Known rows, with every step that occurs:
v -> p -> q: [-3.276  4.599 -0.850 -3.036 -0.270 -0.887  1.508  0.934  0.746  0.030
  2.981  5.228  2.796 -3.338  1.627 -2.387 -1.332 -0.920  0.315 -5.774
 -0.528  0.102 -2.590 -2.176]
m -> p -> q: [-0.543  3.193 -1.104 -2.534 -0.131  2.258  2.752  0.488  0.978  3.431
  4.275  4.217  1.992 -3.077  0.414 -1.841  0.487 -2.301  2.781  1.552
 -1.364  0.517 -2.548 -2.865]
n -> x -> z: [-1.180  0.773 -0.519  0.650 -0.965 -1.650  1.898  2.095 -0.147  0.741
  2.756 -4.837 -1.249 -5.361 -1.885  0.026 -3.137 -4.259  0.838  0.015
 -1.869 -0.570 -2.063  2.571]
q -> p -> v -> z -> x -> n: [ 0.804 -3.387  0.233 -3.568  0.867 -0.185 -0.858 -1.328 -2.094  0.649
 -6.353  1.595 -3.147  2.661  0.456  1.103  0.019  5.998  1.552  2.102
  0.247  1.440 -0.572  0.094]
x -> z -> q -> n: [ 0.023  4.587  2.357 -1.764  3.363  2.307  7.849  2.680  1.144  6.868
 -2.989 -1.792  1.435  4.743 -0.496 -1.597 -0.719 -3.330 -0.567 -0.727
  0.688 -3.744 -2.482  2.505]
p -> q -> n -> v: [-0.764  5.344 -0.449 -6.953  3.040  0.984  3.084  1.510  2.840  5.813
  2.450  0.310  3.025 -0.201 -1.615 -3.324 -0.212 -3.707 -1.246 -1.797
 -2.031  2.561  0.939  1.883]
q -> z -> x -> n -> m: [ 1.786 -3.505  3.373 -2.941  3.192  1.270 -7.119  2.675 -2.763 -2.507
 -2.209 -4.755 -1.212 -1.319 -0.564  0.924  0.144  5.185 -0.703  3.405
 -0.536 -2.571  0.103 -0.433]
v -> z -> x -> n: [-0.961 -3.057  1.667  1.386 -1.329  0.585 -1.883 -2.629 -0.380 -2.236
 -2.400 -3.332 -4.408  3.466 -1.356  0.942 -1.945  1.889  0.074  0.741
  2.337 -0.353 -3.660 -0.733]
p -> x -> n -> v -> z: [ 0.889 -2.825 -4.020  0.392  1.700 -4.221 -4.998 -6.269  1.877 -2.559
  0.888 -5.169 -1.408  0.876 -3.351  0.138 -1.296  0.579 -1.672  0.547
  5.883  4.536  2.065 -2.982]
n -> m -> p: [-1.253 -0.038  0.547 -1.754 -0.030  3.556  1.149 -0.843 -1.238  5.467
  4.376 -2.663 -0.772 -6.223 -0.958 -0.226 -0.257 -0.720  2.621  4.098
 -4.658 -1.859 -2.715 -5.037]
v -> p -> m -> z: [-0.128  1.320 -2.345  4.237 -3.886  0.987  1.907 -1.495 -0.027 -3.383
  0.737  5.385  2.014 -4.346  1.821 -0.988  0.354 -2.338  0.202 -5.218
  0.134  0.229  2.589 -0.177]
v -> p -> q -> n: [-2.268  2.875 -0.194 -4.994 -0.074  0.922  4.986  0.460  1.480  6.443
  0.378  3.074  4.216 -2.123  2.749 -3.182 -0.802 -0.700 -2.383 -3.401
  0.047 -1.788 -2.104 -0.237]
z -> x -> n -> v -> p: [-2.605 -2.309  1.019  3.139 -0.151 -4.628 -2.083  2.541 -0.435 -0.777
  0.201 -3.492 -1.546  4.920  1.167  3.384 -1.535  2.114 -4.509 -1.562
 -1.211  1.067 -1.632  0.580]
v -> p -> x -> n: [-1.000 -4.273 -3.524 -1.347  1.367 -6.024 -2.788 -1.405 -1.140  0.514
 -0.804 -4.551  1.879 -2.106  0.104  0.761 -1.969  1.621 -2.871 -1.396
  2.533 -0.037 -0.775 -4.124]
v -> z: [-3.332  2.383 -0.470 -2.744 -1.810  2.506 -0.705 -5.045  2.397 -0.821
  1.494 -1.737 -3.439 -1.691 -2.107 -3.207 -3.508 -3.034  2.492 -2.608
 -0.145 -0.972 -3.641 -1.776]
m -> z -> x -> n -> v -> p: [ 0.369 -1.359  0.019  7.256 -3.119 -4.098 -0.017  1.857  0.371 -5.453
 -0.602 -2.260 -0.431  5.495  3.438  3.669 -0.222  2.164 -4.391 -1.926
  1.780  2.110  0.621  1.219]
m -> p -> v -> z: [-0.080  1.491 -2.299 -1.011 -2.504  0.568  3.512 -6.911  1.406  0.447
  2.195  3.458 -0.880 -1.997 -0.402 -1.338 -0.755 -0.785  1.732  0.194
 -1.091  1.897  0.033 -2.693]
p -> m -> z -> q: [ 2.084  5.490  0.696  2.414 -1.324  1.548  2.161  0.226 -0.146 -3.722
 -0.842  5.559  2.186  0.574 -1.461 -1.278  3.077 -4.245  3.570 -3.465
 -1.798 -1.963  2.715  2.681]
x -> n -> m -> p -> v: [ 3.042  0.827 -0.613 -2.560  2.305 -0.814  0.474 -1.821 -3.104  3.856
  2.431 -2.006  2.300 -5.430 -2.732  1.671  1.587  3.668 -0.074  3.635
 -3.788  3.561  0.593 -4.282]
q -> p -> m -> z: [ 0.978  0.562 -2.274 -1.628 -0.079  5.545 -0.108  1.309 -0.646  1.617
 -2.421  4.411  0.195 -4.479  0.923 -1.826  1.177 -1.789  5.333  0.174
 -1.099 -0.802  1.975  0.660]
q -> p -> m -> z -> x: [ 1.225 -3.884  0.182  0.568 -1.182  4.573  1.393  4.120 -3.118  0.220
 -4.832  5.133 -2.045 -0.765  2.352  0.280  2.454 -0.462  4.888  1.481
 -2.042 -1.925  3.148  1.945]
m -> p -> q -> z -> x -> n: [ 3.797 -2.851  1.242  0.390  1.202  1.766 -2.551  2.842 -0.162 -1.774
 -1.264  3.591  2.369  2.653  3.422  1.081  2.389  5.499 -0.260  6.259
  4.462 -0.593 -0.443  0.018]
n -> m -> z -> x: [ 0.781 -0.897  3.011  0.516 -2.412  1.631  1.571  2.563 -3.435 -3.592
 -0.065 -2.210 -2.738 -2.388 -0.094  0.447  1.279 -0.908  2.473 -0.028
 -4.290 -1.518  0.767 -1.214]
z -> q -> n -> v: [-2.020  5.868  2.134 -5.102  2.519  0.109  3.413  1.871  3.120  6.758
 -0.305 -3.306  1.394  5.625 -1.571 -1.461  0.235 -4.648 -1.053 -1.061
 -4.962 -3.128 -0.618  4.319]

Rows:
[ 0.634 -1.496  1.303 -2.164  3.452 -1.793 -7.182  3.507  0.947 -4.004
 -1.733 -4.574 -1.331  5.048 -0.340  1.402 -1.035  1.868 -2.267  1.569
  0.018  0.679  1.616  3.277] => q -> z -> x -> n -> v
[-3.243 -2.459 -4.095 -1.682  0.559 -7.022 -1.165 -0.791  0.591 -0.141
  2.968 -2.130  0.617 -1.730  0.504 -0.257 -1.584 -2.564 -2.292 -3.513
 -1.123  1.330  2.920 -2.175] => n -> v -> p -> x
[ 1.650 -2.563  3.086 -1.335 -2.000  3.714  5.195  2.170 -2.770  2.662
 -2.885 -4.283 -1.143 -1.101  0.842 -0.315  1.804 -0.431 -0.011  2.010
 -3.663 -3.211  0.935  0.694] => q -> n -> m -> z -> x
[ 0.481 -1.309 -0.874 -1.985 -3.163  1.568  5.363  0.141  1.342  8.889
  2.591 -0.386  3.324 -5.430  2.012 -0.816  1.866 -1.590 -0.099  6.341
 -2.489 -2.950 -1.400  3.080] => m -> p -> q -> n -> x
[ 3.753 -1.822  0.233  1.978  2.338  0.003 -3.888  3.068  1.586 -2.414
  0.581  3.302  2.083  4.872  3.297  2.356  2.521  5.030 -2.009  6.280
  4.574  2.351  2.362  1.447] => m -> p -> q -> z -> x -> n -> v
[-1.106 -0.944  1.543 -0.628  2.229 -3.065 -2.640  3.134 -0.875 -0.358
 -0.054 -5.679 -2.451  4.829 -2.791  2.239 -1.173 -0.664 -1.502  0.157
 -3.162  2.182 -0.788  1.196] => z -> x -> n -> v
[-3.195  3.702 -1.027 -1.249 -0.891  0.899 -1.996 -4.710  3.934 -1.583
  3.811 -1.785 -3.616  0.277 -2.519 -2.251 -3.161 -3.593  0.690 -2.788
 -0.018  2.179 -1.080 -0.658] => n -> v -> z
[-0.009 -3.387 -0.076  6.815 -5.062  0.037  2.889  1.243 -2.461 -4.654
 -1.710  6.312 -0.090 -0.489  3.062  1.462  1.768 -0.784 -0.097 -3.832
 -0.914 -1.079  3.589  1.313] => v -> p -> m -> z -> x
[-0.867  0.202 -2.460  3.758  1.605 -2.192 -3.847 -1.108  0.616  0.647
  2.403  1.027  2.428 -1.072 -1.321  1.692 -0.945  0.731 -4.006 -3.241
  1.005  4.341  2.346  0.393] => x -> n -> v -> p -> m
[ 1.702 -6.426  2.137  6.398 -2.605  3.282 -0.671 -4.449 -2.110  1.169
  0.144 -2.408 -3.903 -0.002  0.742  3.521  1.103  6.386  0.161  7.964
  3.099 -0.647 -3.165 -4.260] => v -> z -> x -> n -> m -> p
[ 1.731 -0.831 -0.270 -2.486  4.389 -1.993  7.129  1.656 -0.662  5.851
 -4.281 -2.287  2.195  3.571 -0.713 -1.241  1.261 -2.992 -0.636  0.693
  3.057 -3.407  1.908  0.827] => p -> x -> z -> q -> n
[ 3.532 -2.626  0.550  4.861 -1.371  0.688 -0.312  1.438 -3.309 -4.380
 -3.250  1.050 -0.283  1.205 -1.788  2.000  2.301 -0.013  0.663 -0.024
  0.752  1.804  3.166  1.553] => p -> m -> z -> x -> n
[-3.212  0.465 -1.542  0.274 -0.785  0.445  0.061 -1.065 -0.987  1.342
  1.438  4.334  1.376 -4.681 -0.453 -1.176 -1.094 -2.411 -0.080 -4.979
 -2.537 -0.588  0.563 -0.730] => v -> p -> m
[ 0.113 -2.081 -0.451  8.177 -4.446 -1.768  1.448  1.319 -0.799 -5.579
  0.439  6.126 -0.481  1.466  2.739  2.256  1.846 -1.355 -1.914 -3.972
 -0.673  2.086  6.162  2.745] => n -> v -> p -> m -> z -> x
[-1.196  4.925 -1.368 -2.970  1.630 -1.448 -4.192  1.251  4.446 -4.428
  3.557  6.106  3.886 -1.189  3.804 -2.542 -0.915  1.272 -2.542 -4.250
  2.605  1.268  1.981  1.291] => n -> v -> p -> q -> z
[-0.441  3.518  1.955  2.455 -0.958 -2.821  2.852  3.363  0.225 -0.014
  0.947 -2.132 -0.252 -0.570 -1.143  0.922 -0.659 -3.464  1.311 -0.090
 -2.034 -3.690 -2.250  5.078] => n -> x -> z -> q
[ 3.681 -3.995  1.952  6.160 -1.943  3.595  0.145 -3.289 -2.197 -0.118
  1.092  3.889 -0.866 -1.102  1.186  2.769  3.210  7.930  0.473  7.324
  6.194  1.711 -1.841 -4.464] => v -> z -> x -> n -> m -> p -> q
[-1.379 -1.892  2.473 -2.559  1.469 -1.433 -1.532  3.350 -2.642  0.486
 -1.916 -5.421 -2.436  2.627 -2.133  1.231 -1.655 -0.324  0.280  0.270
 -2.848 -0.832 -3.098 -0.150] => z -> x -> n
[ 1.159 -3.488 -1.494 -1.580  2.386 -0.680 -3.074 -3.396  0.238  1.905
 -6.205 -1.170 -0.623  3.065  1.272  0.115  0.855  4.959  2.684  4.322
  6.500 -3.753 -1.872 -1.862] => v -> z -> q -> p -> x -> n
[-0.417  5.526  1.364  2.798  0.830 -1.080 -2.914 -4.278  3.925 -2.322
  0.423 -2.115 -0.985  6.695 -2.065  0.592 -0.533  1.043 -1.059 -0.748
  3.381  0.863 -2.338  1.476] => x -> n -> v -> z -> q
[-1.065  2.432 -1.282  0.990  0.556 -0.107 -4.290 -5.180  3.658 -1.784
  2.360 -4.692 -2.223  1.782 -2.976 -0.347 -3.028  0.220 -1.649 -0.703
  3.309  4.098 -2.180 -0.987] => x -> n -> v -> z
[ 0.394  0.908  1.992 -5.658  1.965  0.997 -2.609  4.579  0.044 -4.632
 -1.182  4.959  0.419  0.307  1.363 -2.537  0.704  0.308  1.892 -0.993
 -0.361 -2.065  1.152  1.930] => p -> q -> z -> x
[ 1.273  2.787 -1.645  0.755 -1.280  2.893  0.908 -0.609 -0.473 -2.696
  0.784  2.811  0.900 -4.145 -2.083 -2.066  0.665 -4.978  3.048 -3.552
 -1.809  1.066  3.207  0.692] => p -> m -> z
